Every row comes from one small tree of marks. The marks that hang from a mark follow it in brackets, in alphabetical order. Every link used is in the known rows. Which tree was each row made from?
Known rows
lofis{besina{denu} betu kotil}: [-27 -16 -14  30  24 -14   7   7 -18  32   2 -19   4  25  -3 -11 -13  -6
 -13  16  10  -4  -5  17]
gufov{lofis{besina{denu} betu{zezif zile} kizup kotil}}: [-34 -42 -37  23  17 -10  17   0  -5  33  -7 -26   0  16 -17 -18 -10  -2
  -1  13   2 -11  -5  27]
kizup{lofis{betu{denu zezif zile}}}: [-23 -33 -29  18   5 -11   1 -10  12  32   6 -21  12  14  -6 -15 -10  -9
  12   9 -14 -16  -6   7]
zile{betu{denu}}: [ -8 -29 -13  26  12  -7  13   2   2  23  -5 -11   6  13   8   1 -12 -14
   9   6  -6  -8  -4   1]
gufov{lofis{betu{zezif} kizup}}: [-23 -46 -22  12   9  -9  18   2  16  22 -11 -15  -2  14  -6 -14  -1  -4
   3   8  -4 -16  -1  13]
kizup{lofis{besina{denu} kotil}}: [-25 -12 -36  19   7   1   1  -8  -9  35  -2  -3  -2  16  -6 -12  -7  -3
  -2   8   1  -9   4  20]
tute{lofis{kotil}}: [-26 -28 -12  19   9  -2  13 -12   2  19  -4 -10   0  15 -15 -15   1 -11
   0   6   0  -1  10  17]
kizup{lofis{besina betu{denu{kotil} zezif}}}: [-29 -16 -27  27   3 -10   0  -5   3  34   4 -10   0  20  -4  -8  -8  -8
   3  13 -11 -19  -5  16]
zile{betu{zezif} fefo}: [-11 -39 -15  23  22 -21   6   1   9   8   5 -23   0  -4   0   8  -1 -32
   3   3   8  -8 -12   0]
kizup{lofis{besina betu{denu zezif zile{fefo}} kotil}}: [-33 -22 -37  29  13 -10   2  -9  -4  32  14 -22   7   9 -18 -14 -10 -14
   0  11  -5 -13  -9  15]
zile{betu fefo{denu}}: [  7 -27 -16  26  20 -15   3   3   5  19  -1 -17  -5  -7  13   6  -2 -14
   4   3   7  -5   0  -2]
naba{lofis{kizup}}: [-10 -34 -16   6  11   2   9 -13   9  23 -12  -5   1   6  -2 -12  -1 -15
  -4  -2   4 -13  15  13]
zile{betu{zezif}}: [-18 -37  -9  22  15 -15  10   5   7   9  -3 -21   2  14  -1   2  -7 -25
  10   9  -1  -9 -12   9]
tute{lofis{besina}}: [-25 -17 -18  17  -1  -1   1 -12   7  21  -7   0   2  14 -11 -12  -2  -9
   3   7  -2 -11   6  21]
gufov{lofis{betu kizup kotil}}: [-25 -39 -19  14  16   2  25   5   2  27 -12 -15  -3  14  -8 -19  -3   0
  -6  10  -1  -9   5  15]
gufov{lofis{kizup}}: [-14 -38 -31  10   5   3  18  -6  13  23 -19  -3  -4   8  -1 -11   3  -1
   4   3  -4 -12   8  14]
betu{zezif zile}: [-22 -41 -30  27  16 -23   3 -14  10   6   0 -30  11   9 -11  -6  -1 -25
  15   3  -6  -3 -11  16]
fefo{denu{besina kotil}}: [ -3  -6 -18  40   7 -11   7  -1  -3  22 -14 -21 -14  14  10   3  11   2
   8  -3   1   4   8  21]
gufov{lofis{betu{zile{fefo}}}}: [-21 -29 -25  14  13  -9   8 -10   6  25  -9 -24   8  -2  -2 -16  -5  -7
   4   5  -5  -8   3   4]
kizup{lofis{betu kotil}}: [-27 -21 -15  13  12   1   8   0   0  29   2 -14   4  15  -4 -17  -7  -7
  -3  11  -4  -9   4   9]
naba{denu lofis}: [ -7 -21 -20  18   7 -10   8 -24  -9  24  -7 -18   9  11   3 -17  -9 -14
   2  -1   9 -10  21  13]
kizup{lofis{besina betu{denu zezif zile} kotil}}: [-37 -21 -34  28   9  -6   4  -7  -4  32  10 -21   9  18 -18 -17 -12 -10
   3  13  -9 -14  -9  19]

Write each row's tree
[-13 -33 -19  25  21  -9   9  10  -1  39  -5  -9  -3  22   8  -1 -12   0
 -11  15   5 -11   2  22] -> lofis{besina{denu{kotil}} betu kizup}
[-23 -28 -34  50   9 -23  12 -17  -3  20   2 -37   4  16 -11   2   5 -18
  18  -5 -10   0  -9  24] -> betu{denu{besina kotil} zezif zile}
[-21 -34 -13  22  12 -10  22  -5 -14  27   2 -36   4  21 -17 -19  -6 -13
  -5   1  18 -11  12  28] -> naba{denu{besina} lofis{betu{zezif} kizup kotil}}
[-17 -41 -38  38  12 -24   5 -19   7  16   4 -26  12  13 -10  -4  -3 -20
  18   2 -11  -5 -13   9] -> betu{denu zezif zile}
[-17 -30 -40  51  16 -28   8 -20   0  18   7 -39   1   1 -12   6   9 -24
  13  -9  -4   0  -8  17] -> betu{denu{besina kotil} zezif zile{fefo}}
[-12 -29 -19  41  16 -23  13  -1  -1  18   5 -29  -7   0   0  14   3 -27
   6  -2   4  -5 -10   7] -> zile{betu{denu{besina kotil} zezif} fefo}
[-28 -34 -23  20  11 -21  -3 -14   5  30   7 -25   9  10 -15 -13 -10 -13
   3  11   3 -12  -3  17] -> tute{lofis{besina{denu} betu{zezif zile{fefo}}}}
[-17 -26  -7  28  16 -22  13 -19 -12  24  -1 -34   5  17   2 -14 -11 -18
  -2   6   6 -10  16  18] -> naba{denu{kotil} lofis{betu{zezif}}}
[-21 -31 -38  39   4 -22   7 -14   4  17   3 -33  10  15 -15  -4   3 -17
  22  -5  -7  -3 -14  18] -> betu{denu{besina} zezif zile}
[-25 -24 -28  23  12 -11   3  -3   0  28  10 -34   0   5 -14 -14   0  -9
   5   5   0  -6  -3  15] -> kizup{lofis{betu{zezif zile{fefo{denu{besina}}}} kotil}}
[-29 -44 -23  29   7  -9  11 -11  10  32   3 -16   3  20 -18 -11  -9 -10
   3  13  -9 -15   0  28] -> tute{lofis{besina betu{denu{kotil} zezif zile} kizup}}
[-31 -38 -22  18  23 -12   9  -7  -9  33   0 -28   7  14 -18 -19 -14 -16
 -10  10  10 -11   1  26] -> naba{lofis{besina{denu} betu{zezif zile} kizup kotil}}
[-11 -31 -35  40  18 -29   1 -14   5  11   3 -39  -3  -3  -8   3  10 -21
  11  -4   2   1  -5  18] -> betu{zezif zile{fefo{denu{besina kotil}}}}
[-24 -22 -21  15  14   6  12  -9  -7  24  -9  -4  -2  10 -15 -13  -4 -17
 -13   3  10 -11  11  26] -> naba{lofis{besina kizup kotil}}
[-32 -12 -16  25  16  -5   7 -15 -17  33   0 -23  14  11 -14 -21 -15 -15
  -8   8   1  -9   3  17] -> naba{lofis{besina betu{denu zile} kotil}}
[-34 -41 -14  30  12 -15  14 -13   2  25   8 -29  10  20 -22 -21  -9 -14
   6  11  -7  -5  -2  15] -> tute{lofis{betu{denu zezif zile} kotil}}
[-27 -18 -27  21   8 -14  -3  -3   1  36   2 -14  -2  19   0  -8  -9  -5
   1  13  -3 -16  -3  18] -> kizup{lofis{besina{denu{kotil}} betu{zezif}}}
[-27 -28 -21  21  18   1  13  -9  -9  37   0 -18  10  11 -16 -20 -14 -13
 -11   8   3 -12   6  21] -> naba{lofis{besina betu{denu zile} kizup kotil}}
[-29 -21 -35  26  14 -10  -2  -5  -2  29  10 -25   2   7 -16 -14  -7 -10
   0  12   0 -12  -6  18] -> kizup{lofis{besina betu{zezif zile{fefo{denu}}} kotil}}
[ -7 -33 -35  19  14  -6   5   1   4  32  -9   3  -3  18   2  -1  -6  -3
  -4   6   7 -12   2  21] -> lofis{besina{denu} kizup}
[-21 -29  -9  16  14   0  19  -2  -6  35  -3 -18   3  15 -11 -18  -5  -9
  -9   2   7 -10  10  15] -> naba{lofis{betu{denu{besina}} kizup kotil}}
[-10 -35 -12  30  13  -5  20   9   6  35  -3 -16  -1  21   5  -1  -1  -1
  -2   5  -3  -9   2  15] -> lofis{betu{denu{besina kotil}} kizup}
[-20 -30 -28  19  11  -4  15   1   0  40 -16 -10  -6  16   4 -11  -8   6
  -5  12   0 -14   6  22] -> gufov{lofis{besina{denu{kotil}} betu kizup}}
[-30 -49 -30  30  30 -17  12   8  -8  31   7 -30   5  23 -18 -12 -15 -11
  -8  16   7  -8 -12  29] -> lofis{besina{denu} betu{zezif zile} kizup kotil}
[-14 -40 -40  50  23 -30   7 -24   4  18   8 -32   4  -1  -6   5   2 -27
  10  -2  -8  -1  -6   9] -> betu{denu{kotil} zezif zile{fefo}}
[ -3 -27 -19  30  14 -24   4   6   6  13   2 -30 -10  -2   1   9   6 -19
  10  -1  12  -6 -11   7] -> zile{betu{zezif} fefo{denu{besina}}}
[-32 -11 -21  16   9   4   3   2  -5  31   3  -9   3  17  -9 -16 -10  -6
  -6  14  -2 -13   0  17] -> kizup{lofis{besina betu kotil}}
[-16 -50 -23  24  26 -16  18 -17  -9  25   9 -39  10   7 -15 -21 -13 -21
  -7   4  13 -10  13  19] -> naba{denu lofis{betu{zezif zile{fefo}} kizup kotil}}
[-39 -45 -18  20  13  -4  15  -4   4  24   5 -21   4  20 -30 -19  -9 -14
  -4  15   1 -12  -2  32] -> tute{lofis{besina betu{zezif zile} kizup kotil}}
[-25 -16 -30  17  10  -5  -3  -8  -4  43  -1 -17   7  13   3 -12 -15  -1
   2  12  -8 -12   4  18] -> kizup{lofis{besina{denu{kotil}} betu{zile}}}
